Each row comes from the steps of one path. Every step used is in the known rows, and no mark comes twice. Write the path behind each row, first mark first.
Known rows:
tanuf/goti: +0.50 -2.75 +0.49 -0.51 +1.93 +0.13 -1.78 -0.49 -1.70 +2.03 +0.42 +1.95 -1.04 -0.66 +0.03 +4.12 -0.46 -2.88 +1.04 -1.94 -1.26 +0.32
goti/pusu/derez/tanuf/gimo: -0.35 +2.43 -0.23 +1.92 -0.63 +0.85 +1.07 +1.30 -0.12 +0.00 -1.17 -1.42 +0.92 -1.13 -2.47 -2.19 +0.20 -2.15 -1.02 -0.73 +0.81 -4.44
tanuf/fibur/gimo: -0.81 -5.29 -0.22 -3.08 +1.26 +1.70 -0.97 +2.47 +6.01 -0.73 +1.16 -1.02 -0.95 -4.09 +0.09 +2.04 -0.32 +4.83 +1.88 +1.74 -0.08 +3.16
derez/tanuf/gimo: +3.86 +0.26 -1.39 -0.60 -0.37 +4.97 +1.07 +2.01 -5.76 +0.75 -1.19 +1.75 -1.50 -0.65 +0.06 +3.55 +0.20 -0.99 +4.23 -1.28 -3.75 -2.20
gimo/goti/pusu/derez/tanuf: -2.58 +1.81 +1.40 -0.34 -0.98 +0.22 +0.14 +2.67 +1.29 -0.32 -0.66 -0.39 -0.09 +2.82 -2.36 -0.82 +0.85 +2.40 -1.76 -2.10 -2.78 +2.13
gimo/goti/pusu: -2.86 +0.46 +2.32 -1.24 -0.55 +0.13 -1.45 +3.75 +4.62 +2.80 +0.13 -0.20 -0.88 +2.23 -0.62 -0.18 +1.12 +3.19 -0.01 -1.91 -2.28 +2.00
pusu/goti/gimo/tanuf/fibur: -0.03 -0.41 -1.36 -2.96 -0.87 +0.30 -1.83 -1.06 -1.64 +1.38 -1.86 +3.15 -0.20 +0.24 +2.59 -0.63 +1.17 +0.30 -0.55 +0.05 -0.47 +1.06
gimo/pusu/goti: +2.03 +1.28 +0.66 +2.12 +0.39 -0.10 -0.83 -2.78 +1.01 +1.83 -0.28 +1.93 +0.13 +3.00 +1.35 -1.11 +1.37 -3.50 -1.33 +2.18 +4.03 +2.42
gimo/tanuf/goti: +1.15 -1.23 +0.54 +1.14 +1.94 -2.10 -2.27 +1.81 -5.16 +1.13 -0.01 +2.29 -1.28 +2.49 +3.12 +2.91 +0.38 -2.49 +1.72 -1.71 -1.96 -0.52
gimo/goti/pusu/derez: -3.68 +0.65 +2.14 -0.50 -0.41 -0.48 -0.50 +2.78 +3.37 +1.44 -0.09 -1.02 +0.25 +2.71 -1.78 -2.58 -0.06 +2.79 -2.10 -2.28 -0.91 +1.95
gimo/pusu/derez/tanuf/fibur: +1.48 +1.23 -0.44 +2.94 +0.59 -0.58 +3.05 -1.98 -1.36 -0.64 +0.08 -2.20 +0.90 +2.33 -0.60 +0.12 +0.48 +0.11 -0.72 +0.68 +1.52 +1.26
fibur/gimo/tanuf/goti: +0.29 -2.61 -0.11 -1.28 +0.86 -1.47 -1.40 +3.32 -1.13 -2.72 +0.85 +4.20 -1.25 -0.41 +2.31 +3.26 +0.24 -1.77 +0.77 +0.11 -0.24 +1.33
goti/gimo/pusu: +0.79 +1.70 -1.24 +0.41 -2.35 -2.25 +1.46 -0.70 +0.39 +3.25 +0.06 -0.15 +0.58 +0.37 +1.75 +2.27 +1.28 -0.06 +2.33 -0.71 +0.42 -1.23
pusu/goti: +0.25 -0.90 +0.58 -0.18 +0.82 +2.07 -3.13 -2.27 +0.65 +1.92 -1.81 +4.40 -0.08 +0.87 +1.22 -1.75 +0.00 -1.93 -2.09 +1.94 +1.14 +2.04
goti/gimo/pusu/derez/tanuf: +0.90 +2.94 -2.03 +1.33 -2.78 -2.18 +3.24 -1.79 -2.87 +0.41 -0.50 +0.22 +1.35 +0.88 +0.18 +0.98 +0.96 -0.83 +0.82 -0.97 +0.13 -1.54
goti/gimo/pusu/derez: -0.43 +1.76 -1.38 +1.00 -2.15 -2.95 +2.43 -1.65 -1.51 +2.12 +0.07 -0.80 +1.81 +0.92 +0.58 -0.11 -0.20 -0.39 +0.84 -1.15 +2.00 -1.43
goti/pusu: -1.59 +1.29 +1.36 +1.87 -0.15 -0.72 -1.73 +1.96 +4.92 +3.26 -0.44 -1.17 +0.14 -1.29 +0.14 -1.21 +1.24 +0.21 -0.36 +0.81 +1.14 -2.86
fibur/gimo/pusu/derez: +0.07 -0.97 -0.14 +1.62 -0.16 -1.46 +1.68 +0.59 +3.32 -2.72 +1.44 +1.48 +1.10 +0.40 -0.22 -0.80 -0.77 -0.30 -1.21 +2.32 +4.66 +1.57
tanuf/goti/pusu/derez/gimo: -1.55 +0.91 +0.72 +0.67 +0.57 -1.76 -0.66 -3.34 +0.73 -0.37 +0.53 -2.26 +0.43 -2.14 -2.71 -0.63 -0.77 -4.25 -2.03 -1.19 +1.39 -3.37
tanuf/gimo: +2.87 -1.87 -0.28 -1.37 +0.67 +3.23 -0.65 +2.47 -2.74 +4.24 +0.20 -0.37 -0.77 -1.03 +0.56 +1.44 -1.85 -0.21 +4.57 -1.78 +0.56 -2.42
fibur/gimo/pusu/derez/tanuf: +0.86 +0.04 -0.99 +1.74 -0.66 -0.65 +2.62 +0.59 +1.46 -4.34 +0.86 +2.40 +0.78 +0.30 -0.38 +0.55 +0.17 -1.18 -1.38 +2.37 +2.68 +1.73
derez/gimo: +1.18 +0.66 +0.65 -0.52 -0.20 +1.45 -1.27 -3.93 -1.82 +1.06 +0.54 -2.39 -0.35 -1.54 +1.42 -2.21 -1.60 +1.01 +1.37 +2.33 -1.14 -2.61
tanuf/fibur/gimo/pusu/derez: -0.35 -3.29 -0.33 -1.20 +1.21 -0.24 +1.39 +0.52 +4.72 -1.93 +1.69 -2.93 +0.41 -1.97 -0.66 +0.47 -0.36 +3.33 +0.60 +2.09 +2.72 +2.95

Which path is each row?
+1.38 +2.22 +0.64 -0.12 -0.02 -2.09 -1.64 -2.76 -3.69 -0.86 +0.71 -2.79 -0.93 -0.43 +1.63 -0.89 +0.05 -2.85 +0.69 +0.50 -0.89 -4.68 : derez/gimo/tanuf/goti/pusu
+1.08 -0.22 -0.97 -0.72 -0.86 -2.79 +0.45 -1.95 -1.19 +2.08 +0.68 +1.06 -0.58 -0.99 -0.14 +5.42 +1.37 -4.49 +1.77 -2.56 -0.59 -0.83 : tanuf/goti/gimo/pusu
+1.09 -0.82 -0.05 +0.00 -0.60 +0.23 -0.08 -0.04 +4.59 -2.50 +0.64 +4.19 +0.04 +0.05 +0.42 -0.15 +1.19 -2.33 -1.86 +3.36 +4.87 +3.64 : fibur/gimo/pusu/goti
+0.78 -2.24 +0.15 -0.40 +2.09 -0.74 -1.87 +2.86 -1.72 +2.20 -0.33 -1.35 -0.81 +1.56 +4.22 +0.60 +0.62 +4.27 +2.61 +0.49 -2.42 +1.01 : gimo/tanuf/fibur
+0.60 +0.79 -1.02 -1.31 -1.62 -0.33 -2.28 -1.27 -2.12 +1.36 -2.07 +4.98 +0.04 +1.23 +3.31 -1.48 +0.96 -1.83 -1.10 +0.19 -0.38 +0.38 : pusu/goti/gimo/tanuf
+0.69 +1.53 -0.28 +0.81 +0.28 +0.80 -0.35 +0.32 -1.16 -0.96 -0.96 +2.15 -1.63 -1.26 -1.58 +5.05 +2.49 -4.01 -0.22 -1.19 -3.75 -1.41 : derez/tanuf/goti/pusu
+4.14 +0.34 -0.17 -0.44 +0.06 +2.43 +0.71 -1.03 -1.28 +3.04 -0.07 +0.25 -0.35 +1.07 +0.15 +0.09 -0.07 -3.94 +2.83 -0.68 +4.54 -1.17 : tanuf/gimo/pusu/goti
+2.14 -1.08 -1.23 -1.22 +0.05 +2.53 +1.73 +1.16 +1.95 -3.22 +0.28 +0.49 -1.46 -1.81 -0.26 +4.39 +2.19 +2.02 +1.74 +2.16 -2.52 +3.01 : derez/tanuf/fibur/gimo/pusu
-0.59 +0.75 +0.19 +1.29 +0.27 +0.06 +0.35 -4.68 -3.60 -0.07 +0.16 -2.46 +1.59 -0.12 -0.01 -5.12 -3.50 +0.93 -1.62 +1.34 +1.14 -2.81 : pusu/derez/gimo
+0.76 -0.95 +0.09 +0.73 -0.42 -0.69 +0.70 +1.56 +3.63 -1.84 +1.55 +2.00 -0.04 -0.52 +0.88 +1.62 +0.64 -0.10 +0.95 +2.87 +3.67 +2.23 : fibur/gimo/pusu
-3.07 +1.47 +1.14 +3.09 +0.24 -1.62 -0.56 +0.70 +3.76 +1.99 -0.37 -1.96 +1.85 -0.34 -1.28 -3.90 -0.27 -0.16 -2.66 +0.31 +2.78 -3.07 : goti/pusu/derez
+0.11 +0.14 -0.02 +0.59 +1.11 -0.97 +0.20 -3.72 -4.32 -1.12 +0.38 -4.66 +1.20 +0.66 +1.38 -5.18 -2.95 +2.53 -0.89 +1.10 +0.25 -1.79 : pusu/derez/gimo/tanuf/fibur
-0.98 -2.02 -0.65 -1.74 +0.55 +2.25 +1.89 +0.78 -0.01 -3.50 -0.21 +0.48 +0.03 +0.41 -2.17 +0.20 -1.20 +3.98 -0.92 -0.48 -2.98 +3.94 : pusu/derez/tanuf/fibur/gimo/goti
+0.13 -1.46 -1.04 -2.27 -0.52 -1.00 -0.94 -0.94 -1.81 +2.51 +0.15 +1.98 -0.69 -2.41 +0.06 +5.34 +0.00 -2.83 +2.01 -3.01 -2.34 -0.82 : tanuf/goti/gimo
+0.04 -2.10 -0.04 -0.15 +0.23 -0.71 -1.32 +4.24 -0.05 -1.78 +0.60 +4.12 -0.67 +0.16 +3.44 +0.46 -0.20 +1.41 +0.96 +1.63 +0.52 +0.94 : fibur/gimo/tanuf
-1.82 +3.34 +0.87 +2.63 -0.59 -2.65 -0.21 -1.25 +0.04 -0.14 -0.22 -4.13 +1.70 +0.25 +0.26 -6.00 -0.43 -0.72 -2.17 +1.11 +2.35 -5.01 : goti/pusu/derez/gimo/tanuf
-2.05 +2.76 +0.97 +1.96 -0.61 -1.62 -0.09 -2.16 +2.05 +0.32 +0.01 -4.41 +1.66 -1.53 -1.67 -6.04 -1.16 -0.58 -2.45 +1.38 +2.74 -4.66 : goti/pusu/derez/gimo
-1.00 -0.53 +1.18 +0.36 +1.31 -1.28 -1.93 +0.34 +2.69 +2.13 +0.50 -0.23 -0.71 -2.16 -1.40 +3.32 +1.26 -3.97 -0.28 -1.33 +0.11 -1.95 : tanuf/goti/pusu
-0.79 +2.23 +2.01 -1.93 -1.43 +0.32 -1.14 -1.90 +1.59 +0.72 +0.75 -3.99 -0.83 -0.15 -0.84 -2.88 -0.15 +2.33 +0.60 +0.07 -2.38 -0.89 : derez/gimo/goti/pusu
-1.94 +1.94 +0.71 +1.37 +0.02 -1.95 -0.29 -0.91 +1.53 -0.55 -0.02 -6.19 +1.35 -1.13 -0.45 -5.53 -0.57 +1.18 -1.94 +0.61 +1.75 -4.53 : goti/pusu/derez/gimo/tanuf/fibur
+0.40 -0.39 +1.13 -3.11 -0.56 +2.68 -0.03 +4.55 +0.80 +4.13 +0.32 -2.00 -1.09 +0.12 -1.42 +0.55 -0.11 +1.40 +3.97 -3.88 -1.11 -0.80 : tanuf/gimo/goti/pusu
-0.27 -0.04 -1.16 -2.16 -1.86 +1.68 -2.03 -2.58 +0.08 +2.33 -1.85 +4.74 +0.22 -0.59 +1.17 -0.82 +0.58 -2.02 -1.24 +0.36 -0.01 +1.01 : pusu/goti/gimo
+0.11 +0.60 -0.62 +2.76 +0.41 +1.89 +0.97 -0.94 -4.35 -0.82 -1.42 +1.73 +1.09 +1.68 -0.61 -0.84 -1.51 +0.12 -1.77 +0.01 -1.27 -0.16 : pusu/derez/tanuf
+1.87 +2.49 -0.41 +4.49 +0.18 -1.18 +2.67 -2.18 -2.07 -0.46 -0.18 +0.16 +1.21 +3.49 +0.08 +0.00 +0.30 -1.51 -1.36 +0.74 +2.15 +0.53 : gimo/pusu/derez/tanuf
-3.49 -1.18 +1.14 -2.01 -1.07 -0.13 -0.01 +4.04 +6.05 -2.48 +0.70 +1.64 +0.07 -0.40 -2.10 -1.30 -0.35 +2.46 -1.68 -0.15 +0.52 +2.83 : fibur/gimo/goti/pusu/derez
-0.51 -1.09 -0.30 -3.28 -0.47 +2.59 +0.62 +3.28 +4.25 -3.29 -0.26 +0.27 -2.00 -2.06 -1.78 +3.88 +2.32 +3.68 +0.55 +0.30 -4.64 +3.43 : derez/tanuf/fibur/gimo/goti/pusu
-3.02 +0.42 +1.32 -1.59 -0.38 +0.66 +0.82 +2.40 +3.37 -0.12 -0.40 -2.29 -0.35 +1.47 -2.95 -0.87 +0.97 +4.03 -1.08 -2.57 -3.41 +2.76 : gimo/goti/pusu/derez/tanuf/fibur
+0.48 +0.52 +0.21 +1.61 +1.08 -1.88 -0.23 -4.22 -6.91 -1.26 +0.41 -1.77 +0.95 +1.40 +1.01 -3.54 -2.93 -1.59 -1.27 -0.21 +0.21 -3.02 : pusu/derez/gimo/tanuf/goti
-3.38 -3.66 +0.62 -3.98 +0.20 +0.60 +0.19 +2.99 +7.16 -1.80 +1.35 -2.69 -0.32 -2.54 -2.40 -0.28 -0.20 +5.89 -0.36 +0.07 -0.45 +4.43 : tanuf/fibur/gimo/goti/pusu/derez
+0.55 -3.43 -0.41 -2.24 +0.89 +0.89 -0.32 -0.19 +6.54 -1.91 +1.24 -0.51 -0.60 -2.44 -0.32 +1.15 +0.98 +1.46 +0.10 +2.76 +2.64 +4.67 : tanuf/fibur/gimo/pusu/goti
-0.47 -1.88 -1.22 -0.01 +0.60 +2.00 +1.73 +0.09 -0.43 -3.33 -0.47 +0.32 +0.63 -1.13 -1.45 -0.07 -1.15 +2.60 -1.40 +0.84 -1.72 +2.07 : pusu/derez/tanuf/fibur/gimo
+1.19 -2.11 -1.33 -2.51 +0.34 +3.41 +0.56 +1.78 +1.26 -3.33 -0.46 +1.28 -1.82 -2.95 -0.31 +4.46 +1.17 +3.19 +1.98 +1.70 -4.14 +2.81 : derez/tanuf/fibur/gimo
+1.04 +0.16 -0.72 -0.41 +0.04 +3.28 +1.93 +0.79 -6.36 -0.42 -0.97 +0.87 +0.10 +2.08 -1.87 -0.42 -1.95 +0.69 +0.32 -3.11 -2.66 +0.27 : pusu/derez/tanuf/gimo/goti
+1.83 +1.78 -0.57 +4.00 +0.69 -1.50 +2.50 -2.96 -2.80 -1.06 +0.12 +0.22 +0.61 +3.18 -1.01 +1.78 +0.47 -3.93 -1.37 -0.63 +1.78 +0.51 : gimo/pusu/derez/tanuf/goti
-0.73 +0.83 +0.75 +2.06 +1.61 -3.88 -1.10 +1.54 -3.25 +0.49 -0.11 +0.18 +0.05 +2.07 +1.55 -0.10 +0.71 -3.04 -1.10 -2.14 +0.37 -2.55 : gimo/tanuf/goti/pusu/derez
-0.16 +0.38 -1.65 +0.50 -0.51 +0.34 +1.55 -2.15 -5.54 -1.54 -1.16 +2.32 +0.66 -0.12 -1.74 +2.15 -0.95 -2.55 -1.34 -1.97 -3.21 -0.88 : pusu/derez/tanuf/goti/gimo
+1.92 +1.56 +0.54 +0.42 +0.28 -0.48 -1.65 -2.37 -5.32 +0.52 +0.14 -2.01 -0.57 +1.09 +3.86 -2.55 -1.10 +1.02 +1.71 +1.88 -1.57 -2.97 : derez/gimo/tanuf
